Each row was made from one small tree. The marks that hang from a mark follow it in brackets, in the order of their numbers. Every link used is in the known rows. Write each row's tree.
Known rows
Z383{Z117}: [ 1.84 -0.99  0.19  0.21 -0.40 -0.46  0.88  1.02 -0.46 -1.22 -1.21 -0.82
 -0.41 -1.77  0.43 -0.26 -0.64  1.60]
Z614{Z383{Z117{Z89 Z224}} Z665}: [ 3.15  1.56 -0.26 -0.70 -3.88 -1.27 -0.26  0.99  1.95 -1.04 -1.20 -1.20
 -1.83 -3.38  1.88 -1.16  0.33  0.83]
Z864{Z258{Z117{Z89 Z224 Z817}} Z665}: [ 1.55 -1.15 -1.29 -0.08 -2.81 -1.27 -0.48  0.07  6.67  0.03 -5.85 -3.05
  0.22 -0.46  0.46 -1.20 -3.42  1.43]
Z864{Z258{Z117} Z665}: [ 0.85 -1.87 -1.83  0.11 -0.82 -1.68  0.13  0.27  4.20 -1.43 -5.13 -2.48
 -0.61 -0.52  0.10 -0.05 -1.82  1.89]
Z864{Z258{Z117{Z817}} Z665}: [ 0.92 -1.73 -1.98  0.63 -0.74 -1.91  0.02  0.51  5.11 -0.22 -5.47 -2.96
 -0.49 -0.50  0.20 -0.05 -3.98  1.99]
Z117{Z89 Z224 Z258 Z817}: [ 1.67 -1.74 -0.62  0.35 -1.78 -0.79 -0.30 -1.21  5.74  0.90  0.23 -1.31
 -0.21 -0.55  0.15 -1.99 -2.92  3.02]
Z117{Z89 Z224 Z817}: [ 1.80 -0.61  0.22 -0.20 -2.03 -0.29  0.04 -0.67  4.51  0.63 -1.33 -1.15
 -0.17 -1.76  0.60 -1.74 -2.10  2.81]
Z614{Z383}: [ 1.93 -0.72 -0.16  1.62 -0.58 -1.21  0.27  0.32  2.35 -0.74 -0.56 -1.05
 -2.01 -3.41  0.54 -0.33  0.94  2.95]
Z383{Z117{Z817}}: [ 1.83 -0.89  0.00  0.79 -0.31 -0.58  0.73  1.33  0.50  0.08 -1.48 -1.24
 -0.35 -1.72  0.50 -0.30 -2.72  1.76]
Z383{Z117{Z89 Z224 Z817} Z614}: [ 2.40 -0.32  0.46  0.03 -1.41 -0.14 -0.23  2.48  1.79  0.56 -1.72 -1.47
  0.25 -2.44  2.15 -1.03 -0.32  1.08]
Z258{Z117{Z224 Z817}}: [ 2.27 -1.98 -0.51 -0.39 -1.79  0.22  0.43 -0.20  4.99  1.12 -2.19 -2.01
 -1.21 -1.80  0.25 -1.30 -2.32  0.88]
Z864{Z258{Z117{Z89 Z224}}}: [ 1.89 -2.21 -0.53 -0.78 -2.88 -0.38 -0.11 -1.05  5.85 -1.09 -4.49 -1.33
 -0.86 -0.45  0.62 -1.12 -0.24  1.03]
Z864{Z665}: [ 0.98 -0.45 -1.06  0.28 -0.06 -1.68  0.40  0.34  1.91 -1.14 -1.64 -2.10
  0.04 -1.80  0.08 -0.61 -1.48  3.28]
Z546{Z665}: [ 1.04  0.79  1.90 -0.05 -0.01 -1.47  0.60 -0.82  1.71 -0.84 -0.47 -0.49
 -0.76 -1.39  0.19 -0.70 -1.43  3.27]
Z614{Z383{Z117{Z89 Z224 Z258}}}: [ 3.09 -0.83  0.26  1.37 -2.91 -0.60 -0.60  1.00  2.98 -0.64  0.05 -1.43
 -0.78 -2.06  0.83 -1.31  0.40  1.09]
Z383{Z117{Z89 Z258 Z817} Z614}: [ 1.34 -1.76 -0.84  1.28 -0.15 -1.05 -0.25  2.24  2.23  0.31  0.01 -0.54
 -0.36 -1.19  1.87 -0.45 -1.76  1.83]
Z614{Z383{Z117} Z665}: [ 2.40  0.97 -0.96  0.15 -1.75 -1.82  0.37  1.41  0.47 -1.37 -0.78 -1.15
 -2.48 -3.54  1.49  0.10 -0.19  1.38]
Z864{Z258{Z117}}: [ 1.08 -2.75 -1.12 -0.09 -0.81 -0.98  0.42 -0.63  4.29 -1.34 -4.19 -1.27
 -1.51 -0.56  0.23 -0.02 -0.80  1.57]
Z258{Z117{Z89 Z224 Z817}}: [ 2.04 -2.00 -0.49 -0.40 -2.76  0.33  0.25 -0.65  5.73  0.88 -2.27 -1.07
 -1.08 -1.68  0.70 -1.61 -2.40  0.76]
Z383{Z117{Z224} Z614{Z665}}: [ 2.49  0.87 -0.75 -1.94 -1.32 -1.27 -0.03  2.18  0.51 -0.83 -1.04 -2.03
 -1.15 -2.92  2.63 -0.71  0.87  1.02]

Write each row's tree
[ 2.26  1.09 -0.79 -1.52 -2.19 -1.16 -0.26  2.04  2.18  0.33 -1.44 -1.40
 -0.90 -2.73  2.94 -1.03 -1.29  1.10] : Z383{Z117{Z89 Z224 Z817} Z614{Z665}}
[ 2.44  0.91 -0.98 -1.62 -1.23 -1.32 -0.06  2.33  1.40  0.50 -1.29 -2.52
 -1.03 -2.81  2.61 -0.81 -1.25  1.22] : Z383{Z117{Z224 Z817} Z614{Z665}}
[ 3.32  1.36 -0.38 -0.66 -2.86 -1.34 -0.04  1.21  1.36 -0.92 -1.05 -2.14
 -2.00 -3.61  1.51 -0.70  0.39  0.94] : Z614{Z383{Z117{Z224}} Z665}
[ 1.14 -0.42 -2.17 -0.21 -0.87 -2.08 -0.31  1.58  2.59  0.13  0.30 -0.47
 -1.54 -1.51  2.45 -0.44 -2.60  1.85] : Z383{Z117{Z89 Z258 Z817} Z614{Z665}}
[ 2.14  1.24 -0.94  0.60 -2.66 -1.72  0.09  1.29  2.02 -0.10 -1.25 -0.60
 -2.41 -3.32  1.77 -0.19 -2.34  1.52] : Z614{Z383{Z117{Z89 Z817}} Z665}
[ 2.22 -0.19 -1.65 -1.53 -1.05 -1.76 -0.49  1.70  1.87 -0.60  0.44 -2.10
 -1.10 -1.79  2.28 -0.99  0.08  1.28] : Z383{Z117{Z224 Z258} Z614{Z665}}
[ 2.49 -0.31  0.27  2.17 -0.88 -0.86  0.28  2.08  0.86  0.19 -1.48 -1.56
 -1.35 -3.20  0.81 -0.01 -1.44  1.64] : Z614{Z383{Z117{Z817}}}
[ 1.77 -1.90 -0.76  0.27 -0.77 -0.90 -0.12 -0.85  5.04  0.94  0.37 -2.21
 -0.32 -0.73 -0.14 -1.72 -2.99  3.12] : Z117{Z224 Z258 Z817}
[ 3.21 -0.99  0.05  1.83 -1.86 -0.84 -0.48  1.56  3.23  0.84 -0.20 -2.81
 -0.84 -2.12  0.49 -1.02 -1.76  1.44] : Z614{Z383{Z117{Z224 Z258 Z817}}}
[ 0.71 -2.08 -1.18  1.12 -0.66 -1.20  0.14 -1.07  4.87  0.40  0.45 -0.28
 -0.81 -0.46  0.09 -1.05 -3.46  3.50] : Z117{Z89 Z258 Z817}
[ 1.28 -1.85 -0.72  0.87 -0.26 -1.06 -0.19  1.89  1.35 -1.03  0.39 -0.22
 -0.43 -1.31  1.78 -0.39  0.40  1.63] : Z383{Z117{Z89 Z258} Z614}
[ 1.58  0.44 -1.38 -1.18 -0.20 -1.70  0.35  2.18 -0.39 -1.22 -0.86 -0.90
 -1.67 -2.88  2.51  0.11  0.36  1.48] : Z383{Z117 Z614{Z665}}
[ 1.54  0.52 -1.39 -0.72 -0.11 -1.78  0.22  2.52  0.59  0.10 -1.16 -1.46
 -1.62 -2.85  2.61  0.05 -1.83  1.62] : Z383{Z117{Z817} Z614{Z665}}
[ 1.33 -0.68 -2.17 -0.75  0.02 -2.25 -0.10  1.79  0.99 -0.96  0.73 -1.12
 -1.69 -1.71  2.26 -0.11 -0.51  1.72] : Z383{Z117{Z258} Z614{Z665}}
[ 1.32  0.54 -1.24 -1.18 -1.12 -1.58  0.17  1.84  0.38 -1.40 -0.99 -0.12
 -1.60 -2.72  2.85 -0.16  0.36  1.40] : Z383{Z117{Z89} Z614{Z665}}
[ 1.79 -1.36 -1.48 -0.07 -1.84 -1.41 -0.26  0.44  5.99  0.16 -5.68 -4.03
  0.06 -0.44  0.17 -0.87 -3.34  1.61] : Z864{Z258{Z117{Z224 Z817}} Z665}
[ 1.34 -0.58 -2.28 -0.28  0.10 -2.21 -0.24  2.05  1.87  0.27  0.46 -1.46
 -1.60 -1.59  2.23 -0.14 -2.65  1.95] : Z383{Z117{Z258 Z817} Z614{Z665}}
[ 2.19 -0.09 -1.78 -1.17 -0.98 -1.86 -0.53  1.96  2.76  0.68  0.12 -2.49
 -1.13 -1.66  2.25 -1.01 -2.11  1.53] : Z383{Z117{Z224 Z258 Z817} Z614{Z665}}
[ 1.38 -1.87 -0.48  0.67 -1.27 -0.79  0.24  0.28  1.69 -1.30  0.18  0.04
 -0.32 -0.44  0.48 -0.71 -1.49  1.77] : Z383{Z117{Z89 Z258}}
